What can hang from each mark
q187: q86 q373 q416
q955: q373 q898
q416: q187 q229
q898: q650 q955
q650: q373
q360: q700
q229: q86
q86: q360 q650 q955
q373: q229 q360

Each row was made from one small tree. Brackets hold a mark, then the marks that hang from it, in the order of their numbers. Every link used is in the known rows. Write each row's tree.
Known rows
(q955 q898): [-5.3 4.1 -7.6 1.0 -8.0 6.3 5.9 -16.0 1.1 -14.2 10.9 2.5 17.6 11.1 -1.7 -9.9 -17.8 -6.4 8.7 6.8 -9.5 -2.8 3.5]
(q229 q86): [10.2 -8.2 4.2 6.7 -11.5 5.5 -14.5 -5.7 -6.3 -7.6 -7.7 4.3 -3.5 1.1 4.4 -0.8 18.6 4.7 -2.0 -0.6 -4.7 4.1 -2.3]
(q416 (q187 q86 (q373 (q360 q700))) q229): [-33.5 -9.3 -49.2 21.8 -12.8 -7.6 -0.7 -21.4 -14.6 -13.2 -11.2 22.5 -0.2 -9.3 -38.3 20.0 -6.9 -28.9 5.8 -13.6 -5.8 29.4 -7.1]
(q373 (q360 q700)): [-15.1 -8.7 -22.2 10.3 -0.2 1.0 -0.9 2.6 -4.1 -3.0 0.4 4.6 3.8 -8.1 -0.1 -1.2 -1.2 -19.5 17.0 0.4 -4.7 -0.7 -2.0]
(q416 q187 (q229 (q86 q955))): [14.3 1.8 13.4 21.7 -27.7 19.5 -0.5 -23.2 -2.6 -17.8 -17.2 18.7 -11.1 -23.0 -20.7 -15.6 35.1 -8.4 14.7 -13.0 0.5 22.5 12.8]
(q229 (q86 q360 (q650 q373) (q955 q898))): [47.6 13.3 18.5 26.6 -47.9 30.7 7.7 -36.6 -4.1 -16.2 -2.4 -20.4 7.8 -1.2 -26.5 -21.3 -0.7 -24.4 9.2 26.6 -17.1 8.1 8.4]
(q86 (q650 q373)): [23.6 7.3 16.0 5.0 -3.5 17.2 10.1 2.0 -2.6 9.3 2.3 -4.8 -7.6 0.4 -6.5 4.6 -5.3 -7.7 -1.5 15.2 -10.7 4.1 -6.2]
(q86 q955): [8.2 5.9 7.1 5.7 -11.1 1.9 5.9 -8.1 9.6 -3.2 1.9 -16.5 2.2 -8.8 -10.7 -7.5 6.5 -2.7 8.5 3.0 5.3 -3.9 8.0]
(q187 (q373 (q229 q86) q360)): [26.5 -22.3 -21.9 -2.6 1.9 -21.1 -24.2 -2.8 -13.5 -24.1 -1.6 -6.0 -7.2 21.8 2.3 11.8 -2.0 15.5 14.3 9.7 -16.5 37.8 -12.0]
(q898 q650 (q955 (q373 (q229 q86)))): [19.2 -36.6 -11.5 11.1 1.9 10.1 -24.1 -33.5 0.4 -35.7 12.8 4.2 -6.0 20.7 -0.5 -3.9 12.7 3.8 33.8 6.7 -25.0 22.4 -20.4]
(q229 (q86 q360 (q955 q373 (q898 q650)))): [22.2 -4.5 -5.7 24.4 -43.3 24.3 -10.4 -63.6 0.9 -32.5 -0.3 -15.3 14.7 16.3 -25.8 -26.0 -5.0 -18.0 29.1 21.6 -20.1 12.7 7.3]
(q898 q650 (q955 (q373 (q360 q700)))): [-16.0 -23.6 -38.9 22.9 2.9 15.8 -10.3 -33.2 3.4 -20.6 13.7 4.4 -3.2 4.0 -6.3 -0.7 -2.3 -18.6 41.6 3.7 -18.2 -1.5 -12.9]
(q955 q373): [-3.4 -4.3 -5.6 -2.8 -1.3 8.1 -0.7 -15.0 3.4 -1.4 -4.1 -0.7 -5.3 23.3 -12.7 9.8 -6.2 3.3 6.5 -6.7 -10.2 13.9 2.9]
(q86 q360 q650 (q955 (q373 q229))): [37.2 -4.2 21.5 4.8 -16.4 4.8 9.5 -29.0 6.0 -1.0 -9.2 -33.0 5.8 24.0 -49.4 -11.6 -5.8 -10.9 28.3 10.3 -20.5 40.6 10.4]
(q650 (q373 q360)): [14.7 -1.3 -8.6 5.9 9.0 3.3 9.7 6.4 -11.5 -5.8 4.9 2.5 -17.8 -7.7 14.2 3.4 -14.7 -4.5 3.0 12.4 -1.3 1.8 -7.9]
(q187 (q86 (q360 q700) q650 q955) q373 (q416 q229)): [-0.4 -0.6 -28.5 32.0 -51.8 -14.3 -3.4 -53.8 2.4 3.1 -21.9 -21.3 31.1 -5.8 -83.3 28.3 -8.7 -61.4 -10.9 -7.0 -9.8 29.6 -9.0]
(q373 (q229 (q86 (q955 q898))) q360): [29.3 -17.1 0.0 9.2 -9.4 -5.1 -0.6 -22.7 -4.4 -37.0 7.8 -12.2 16.0 10.1 -0.2 -24.1 -3.9 1.3 39.2 17.9 -19.2 20.9 1.5]
(q650 (q373 (q229 (q86 q955)) (q360 q700))): [22.1 -20.0 -11.6 19.6 -13.9 7.9 -4.0 1.9 -5.2 -30.0 12.9 -2.2 -6.1 -13.4 3.2 -5.5 12.4 -29.3 23.8 16.2 -10.4 16.5 -10.6]
(q955 (q373 q360) q898): [-2.1 -6.2 -18.6 1.3 1.5 6.5 9.1 -30.5 -2.8 -16.4 0.9 -0.9 8.2 32.7 -8.2 -2.9 -29.9 4.3 28.8 4.1 -22.7 14.5 5.6]
(q187 q416): [-2.5 -3.3 -7.3 8.1 -0.9 -12.2 1.5 -8.7 0.4 0.5 -7.6 0.3 7.8 2.4 -8.0 15.8 -8.4 -6.8 -5.5 -1.6 3.0 6.7 -4.5]
(q187 (q373 q229)): [9.4 -10.7 -19.7 -12.0 3.2 -20.6 -12.7 2.0 -0.4 -15.1 11.7 -6.6 1.4 22.1 -8.8 15.6 -13.5 4.7 2.9 6.2 -10.2 29.1 -8.4]

Which tree is each row?
[6.4 -20.9 -44.8 20.5 -28.8 -18.7 -14.7 -33.9 0.5 -43.5 9.1 -12.4 29.1 20.5 -23.6 13.2 -15.2 -25.7 30.7 14.1 -21.2 32.8 -5.0]
(q187 (q373 (q229 (q86 (q955 q898))) (q360 q700)) q416)
[29.9 -11.4 14.8 15.7 -20.6 2.5 -10.5 -30.7 -5.9 3.7 -27.2 10.9 13.2 0.6 -25.3 12.8 17.6 -18.1 -0.2 -11.0 -19.6 28.3 -11.1]
(q187 (q416 (q229 (q86 q650))))
[0.6 -15.3 -27.1 8.0 -9.2 -42.6 -1.3 -24.0 4.7 -17.4 1.5 -28.2 19.8 15.7 -39.9 32.8 -22.9 -8.0 -5.5 7.5 -0.8 30.1 -15.9]
(q187 (q86 q955) (q373 q229) q416)
[16.0 -7.1 4.6 13.0 -27.9 12.3 5.2 -27.5 8.8 -3.7 -4.4 -25.2 14.4 17.3 -55.7 -9.3 -0.9 -37.5 32.5 6.9 -22.9 36.3 8.9]
(q86 (q360 q700) q650 (q955 (q373 q229)))
[14.0 -3.0 5.6 23.7 -38.5 20.5 -14.1 -15.8 -7.4 4.4 -18.5 -4.5 9.5 -3.0 -29.1 -8.6 22.6 -32.3 4.9 4.6 -14.9 12.0 2.2]
(q229 (q86 (q360 q700) q650))
[7.1 -29.5 -14.3 4.0 13.2 3.9 -9.4 -28.0 5.6 -28.4 21.3 -0.2 -2.2 19.7 -4.8 -3.0 -6.9 -0.4 36.1 8.2 -20.7 18.7 -17.6]
(q898 q650 (q955 (q373 q229)))
[0.0 -3.6 -18.4 11.4 -11.4 -26.5 -2.5 -27.0 -1.6 10.5 -16.1 -22.1 18.9 23.1 -46.4 41.3 -21.9 -1.8 -15.6 6.5 -9.8 20.7 -15.1]
(q187 (q86 q650) q373 q416)
[11.0 -10.3 -12.7 4.5 -9.2 -5.3 -16.8 -0.3 -11.1 -27.5 -2.8 11.1 -14.9 17.6 -11.5 6.5 9.7 15.3 11.4 5.5 -9.3 45.1 1.4]
(q416 (q187 (q373 (q229 q86))))
[35.6 -17.9 24.5 0.6 -3.4 1.6 -11.3 -2.5 -6.0 -5.5 -6.5 -6.2 7.8 15.6 -8.8 -6.3 16.0 5.7 16.3 10.6 -23.3 29.4 -8.8]
(q373 (q229 (q86 q650)))
[-3.1 -9.1 -8.2 19.8 -17.7 -20.1 9.3 -39.0 3.3 -4.2 -14.2 -5.5 21.5 -15.8 -39.2 17.8 -3.7 -30.8 -10.8 -13.1 4.1 11.4 -12.5]
(q187 (q86 q955) (q416 q229))
[6.4 -3.9 6.3 16.0 -16.8 18.1 -5.8 -15.1 -13.1 -14.0 -18.7 34.7 -13.3 -14.4 -9.9 -7.9 29.0 -6.7 6.2 -16.4 -4.5 26.3 4.3]
(q416 q187 (q229 q86))
[15.9 -35.7 -12.0 18.2 -3.0 13.4 -13.0 -25.2 -1.9 -19.3 -2.7 -2.6 -0.9 26.3 -22.6 2.9 17.1 -8.7 46.5 -3.6 -36.5 32.3 -11.2]
(q898 (q955 (q373 (q229 (q86 q650)) (q360 q700))))
[12.4 -9.4 -24.2 34.1 -30.3 28.0 -5.0 -33.2 -4.2 -38.5 24.4 2.1 11.6 -17.1 7.5 -23.1 -3.0 -38.6 35.8 35.7 -17.4 -9.0 -10.3]
(q229 (q86 (q955 (q898 (q650 (q373 (q360 q700)))))))
[26.0 -26.7 -15.4 24.8 -11.4 11.1 -12.5 -9.7 -7.2 -35.2 22.7 -1.2 -0.9 -20.8 10.2 -16.2 8.3 -34.0 37.2 33.7 -13.7 13.4 -20.9]
(q898 (q650 (q373 (q229 (q86 q955)) (q360 q700))))
[27.8 -0.3 -1.7 23.6 -30.0 27.0 -5.6 -35.1 -0.4 -36.0 23.4 -2.0 7.5 -8.9 7.5 -21.8 -2.5 -18.2 19.3 34.8 -12.4 -8.6 -8.2]
(q229 (q86 (q955 (q898 (q650 q373)))))
[13.9 -0.2 -18.9 38.4 -54.2 35.3 -9.3 -41.4 -2.9 -37.8 20.5 -0.7 14.3 -20.5 -10.7 -26.5 -0.8 -58.2 17.4 33.8 -11.3 -6.6 -4.9]
(q229 (q86 (q360 q700) (q955 (q898 (q650 q373)))))
[6.6 -0.8 -5.4 28.1 -47.3 15.0 -12.7 -20.5 1.3 -13.1 -9.1 -10.3 5.1 -18.4 -24.7 -13.1 27.8 -36.8 4.8 0.7 1.8 2.6 9.7]
(q229 (q86 (q360 q700) q955))
